What can hang from each mark:
fekero: keki kemi
fuzito: keki
keki: fekero fuzito ganun kekil
depud: kemi
kemi: depud fekero pibavoz
pibavoz: kemi

Every row comes from one small tree of marks. The marks that hang from a mark follow it in brackets, in alphabetical order. Every link used is in the known rows. Which tree was each row made from?
Known rows:
fekero(keki(fuzito kekil) kemi): [ -5.8   7.2   7.6  35.1  -9.4   8.9  29.4  18.6  16.1  -9.4  27.3  11.4
  34.7  12.1  11.7 -34.6   1.0  -4.4  25.3 -32.8]
fekero(kemi(depud pibavoz)): [  4.5  31.0 -25.4   6.7  25.1  13.0 -20.4  13.7 -30.6  36.1  19.4 -32.6
  28.3   3.1 -27.2   3.4   3.5  -1.4  11.9  30.8]
keki(fekero): [ -4.5 -19.6   8.3  16.9 -15.6   8.7  18.4  23.6   8.1   6.3 -40.3  -1.2
  -2.2  13.5  -0.5  -7.1 -48.4 -35.0   0.7  15.7]
fuzito(keki(fekero ganun kekil)): [  0.3 -57.9  28.1  31.0 -34.4  -5.6 -39.1  -2.4  18.7 -11.5 -30.1 -18.8
  -7.5  25.2 -20.0   2.5  -4.3  -0.9  20.4 -49.6]
keki(fekero(kemi) fuzito ganun kekil): [  8.2 -56.3  27.9  26.2 -12.2 -30.2  -9.4   7.3  54.7 -24.8 -20.2  27.8
 -20.7 -18.1 -53.3  -4.8  27.2  -6.9  -4.1 -14.8]
kemi(depud pibavoz): [ -5.1  51.4 -31.1 -18.3  25.4  24.8 -12.1  13.8 -14.2  26.4 -11.6  -4.1
  18.2  27.2 -10.0  28.9 -32.8  -8.9  -0.2   3.8]
depud(kemi): [-52.5  20.5  30.0   0.6 -37.2  37.9   7.3  18.5   1.2  12.5 -24.9  31.5
  15.7  27.1  -8.4 -25.3 -50.9 -28.1   1.1  -2.7]
kemi(depud fekero(keki(kekil)) pibavoz): [  0.1  46.3 -48.1 -25.1  45.9   7.0 -19.4 -18.3 -51.7  12.2  23.8 -45.5
   5.3   2.6  32.6  43.9  25.4  47.1  18.0 -17.4]
fekero(keki kemi(depud pibavoz)): [ 24.3  46.3 -39.7   7.5  16.8   6.5 -13.3  -9.0 -39.6  24.0  55.1 -42.3
  39.4  -3.3  20.4 -16.8  27.6   2.0   9.8  28.9]
fekero(keki(fuzito)): [  0.8  29.1   7.2 -12.1 -18.0  25.4  57.2  22.0  36.2 -14.1   2.6  54.4
  17.8  15.1  46.5 -25.7 -44.1 -38.8  -5.8 -13.7]
depud(kemi(fekero pibavoz)): [-64.3  43.9  -2.3 -28.2   7.4  14.3 -11.8   6.4 -41.2  23.5 -11.2  27.0
 -25.2 -10.5  -3.2   7.6 -17.6   7.1  -2.5  17.2]
fekero(keki(kekil)): [-21.6  27.5  -1.1  36.5  -7.1  20.5  33.4   4.2 -12.6   1.8  -1.6  -1.8
  30.5  35.6  28.3  -4.8 -40.4   3.1  31.1 -42.6]
keki(fekero(kemi(depud pibavoz)) kekil): [  9.0  -7.0 -33.8  28.3  29.3 -13.5 -59.9  -1.5 -25.4  18.2   9.1 -52.5
  17.1  -1.0 -43.2  17.8  33.8  17.5  30.8   7.7]
depud(kemi(fekero(keki(kekil)) pibavoz)): [-56.4  52.9 -14.3  -0.8  10.9   6.4 -19.8 -23.7 -54.9  -0.9  20.1  13.7
  -9.2  -2.4  32.1  10.8  10.8  40.5  24.7 -25.2]
kemi(fekero): [-27.9   6.6   6.9 -18.4  10.1  21.0  35.5  27.5 -17.9  37.7 -29.2 -15.0
 -15.6  -2.1   7.5   9.5 -39.4 -10.1  -3.5  15.5]
fuzito(keki(fekero(kemi) ganun kekil)): [  8.0 -77.6  32.9  50.2 -35.9 -18.4 -47.0  -2.4   6.1   1.1  -0.5 -46.8
   2.0  -0.2 -37.3 -24.3  32.9   5.7  27.5 -28.1]
keki(fekero fuzito ganun): [ 18.8 -37.4  26.4 -21.0 -23.0 -18.4  11.1  15.8  71.8 -33.5 -40.4  62.7
 -37.8  -8.1 -18.4   7.2 -22.2 -41.9 -29.8   3.6]
depud(kemi(fekero(keki(ganun)) pibavoz)): [-20.4  44.7  -4.5 -31.2  -2.9 -16.0 -12.4 -37.8 -29.4 -10.5  26.7  39.7
 -43.4 -35.9  26.2  11.2  22.0  17.7 -20.3  15.4]
pibavoz(kemi(depud fekero(keki))): [ 27.2 -26.6   7.9 -36.3  -1.3  15.1   9.8 -12.4 -27.8   2.6  -1.6 -61.6
  17.8  14.1  47.2  -9.5  -1.8   8.0 -28.9  38.6]

Write each row's tree:
[ -6.5  -2.3 -18.9  40.4   4.2 -19.2 -13.7  14.5 -21.7  24.8  -3.7 -11.0
  -3.5 -20.6 -24.5 -12.2  -7.0 -14.1  17.3  41.2]  keki(fekero(kemi(pibavoz)))
[ 13.0 -10.5  16.8  26.4 -10.4 -12.8  19.2  -7.0  36.9 -27.6  26.2  28.8
   5.7  -6.6 -10.1 -20.0  23.8   2.4   5.8 -34.4]  fekero(keki(fuzito ganun kekil) kemi)
[  3.2 -40.3  19.8  10.4 -15.7  -4.1  19.0  34.7  36.7  -3.0 -14.2  12.8
  -1.2 -11.9 -14.9 -33.2  -5.9 -46.3  -1.7  32.7]  keki(fekero(kemi) fuzito)
[ 15.7 -27.8   6.4 -17.9   8.3  10.4  -4.7 -18.6 -32.9  -1.3  -5.0 -67.4
  32.2  27.0  29.0   3.5   9.3  37.4  -5.8  -2.6]  pibavoz(kemi(depud fekero(keki(kekil))))
[  5.4 -37.7  20.8 -38.2   6.8  17.1   4.3  10.6 -17.9  19.3 -35.4 -54.8
  12.7  21.0   0.0   4.8 -23.4   3.3 -27.2  41.3]  pibavoz(kemi(depud fekero))
[ 50.4  -5.8  -1.5  -0.8 -10.5  -2.5   2.8 -20.6  -2.0   1.3  44.6 -44.6
  17.5 -12.2   2.8 -19.0  39.4  -5.1 -13.2  25.7]  fekero(keki(ganun) kemi(depud))
[ 15.4  49.4 -48.7 -45.5  37.2   6.5   0.0 -12.9 -46.0  15.8  33.4 -35.3
  -1.7 -11.6  49.0  25.3  13.6  19.0 -10.5  25.3]  kemi(depud fekero(keki) pibavoz)
[ 42.9 -22.7 -20.1  -2.8  15.8 -35.9 -52.9 -17.6  -1.9   6.9   9.4 -31.4
 -18.1 -32.6 -47.1  18.0  47.8  -1.1 -13.3  49.0]  keki(fekero(kemi(depud pibavoz)) ganun)
[ -0.1 -45.2  24.6   1.7 -12.2 -19.6  -1.0   2.7  66.6 -40.7 -45.6  57.0
 -31.7   4.0 -32.7  21.7 -12.9 -13.5  -7.3 -35.5]  keki(fekero fuzito ganun kekil)
[-43.1  53.5 -13.1 -21.1  -0.2  11.4  -3.4 -14.0 -48.3   9.0  23.7  18.2
 -18.7 -19.0  44.4  -6.5   1.9  13.9  -1.4  15.4]  depud(kemi(fekero(keki) pibavoz))
[-15.1  23.6   4.1  15.5  -9.2  21.8  33.2  14.0  32.1 -18.7  -3.4  42.3
  21.9  31.5  33.0  -7.3 -34.9  -8.1  16.5 -53.5]  fekero(keki(fuzito kekil))
[ -7.3  36.0 -36.2 -51.3  43.0  11.0 -11.0   6.3 -35.3  35.7  -2.5 -29.0
  -9.7  -4.3   0.5  42.7  -5.7  13.5  -7.9  28.7]  kemi(depud fekero pibavoz)
[ -9.2 -41.8  16.7  32.3  -6.5  -8.2   1.1  28.0  34.9  -7.5 -16.1  10.0
   9.5  -2.3 -31.4 -16.9   4.3 -15.9  23.9 -12.0]  keki(fekero(kemi) fuzito kekil)
[ -0.4  -5.4   8.7 -32.1   8.5  -8.8  28.6 -11.6  28.0 -31.5   0.8  37.7
 -33.2 -18.3  18.3  21.8  16.4  19.1 -15.7 -36.4]  kemi(fekero(keki(fuzito ganun kekil)))
[  3.1 -19.7  19.5  -6.1 -12.7   8.1  38.4  -1.8 -30.1   7.7 -13.6 -25.3
   8.1   9.7  47.0 -25.6 -32.6   1.3 -22.1  29.6]  pibavoz(kemi(fekero(keki)))
[-17.5  41.9 -24.9  33.3  13.2  -1.5   8.0   7.9  -0.4  -8.3  33.5  35.3
  24.0   4.4   6.3 -17.3  13.8  11.8  31.9 -31.4]  fekero(keki(fuzito kekil) kemi(pibavoz))
[ 46.8 -43.5  16.0 -52.2  -1.0  -8.9   5.4 -37.4  -8.6 -12.7   0.4 -39.2
  -6.7  -0.6  23.5   3.4  21.8  15.6 -48.8  37.2]  pibavoz(kemi(depud fekero(keki(ganun))))
[ 35.5 -14.3  -1.0  20.6  -0.7  -5.5 -13.1 -28.8  -6.6  -1.9  40.8 -50.7
  25.4  -3.0 -14.3  -3.4  49.2  22.6   9.3 -16.2]  fekero(keki(ganun kekil) kemi(depud))
[-18.3  -2.4  24.4  -2.4  -6.5   2.7  14.4  14.2  59.8 -26.5 -40.5  70.6
 -13.4  17.5 -36.9  20.4 -33.4  -8.0  -8.6 -55.7]  keki(fuzito ganun kekil)
[  9.5 -13.6  -7.6  34.7  -0.2 -38.9 -25.8  -5.7  -5.1   6.1  -3.7  12.1
 -34.9 -36.2 -43.5   4.8  20.4 -11.8  -5.1  38.9]  keki(fekero(kemi(pibavoz)) ganun)
[  3.6   9.4  15.6   0.7 -13.7   3.2  26.5  -6.9  51.7 -42.0  -2.0  61.8
   0.0  14.9   7.0   5.7 -14.0  -5.6  -5.1 -58.5]  fekero(keki(fuzito ganun kekil))
[ 17.6 -17.4  -2.6   5.2   0.5 -39.8 -18.0   5.5  40.9 -21.6  -4.1  60.3
 -39.3 -37.4 -39.7   1.6  25.7 -25.1 -19.5  28.8]  keki(fekero(kemi(pibavoz)) fuzito ganun)
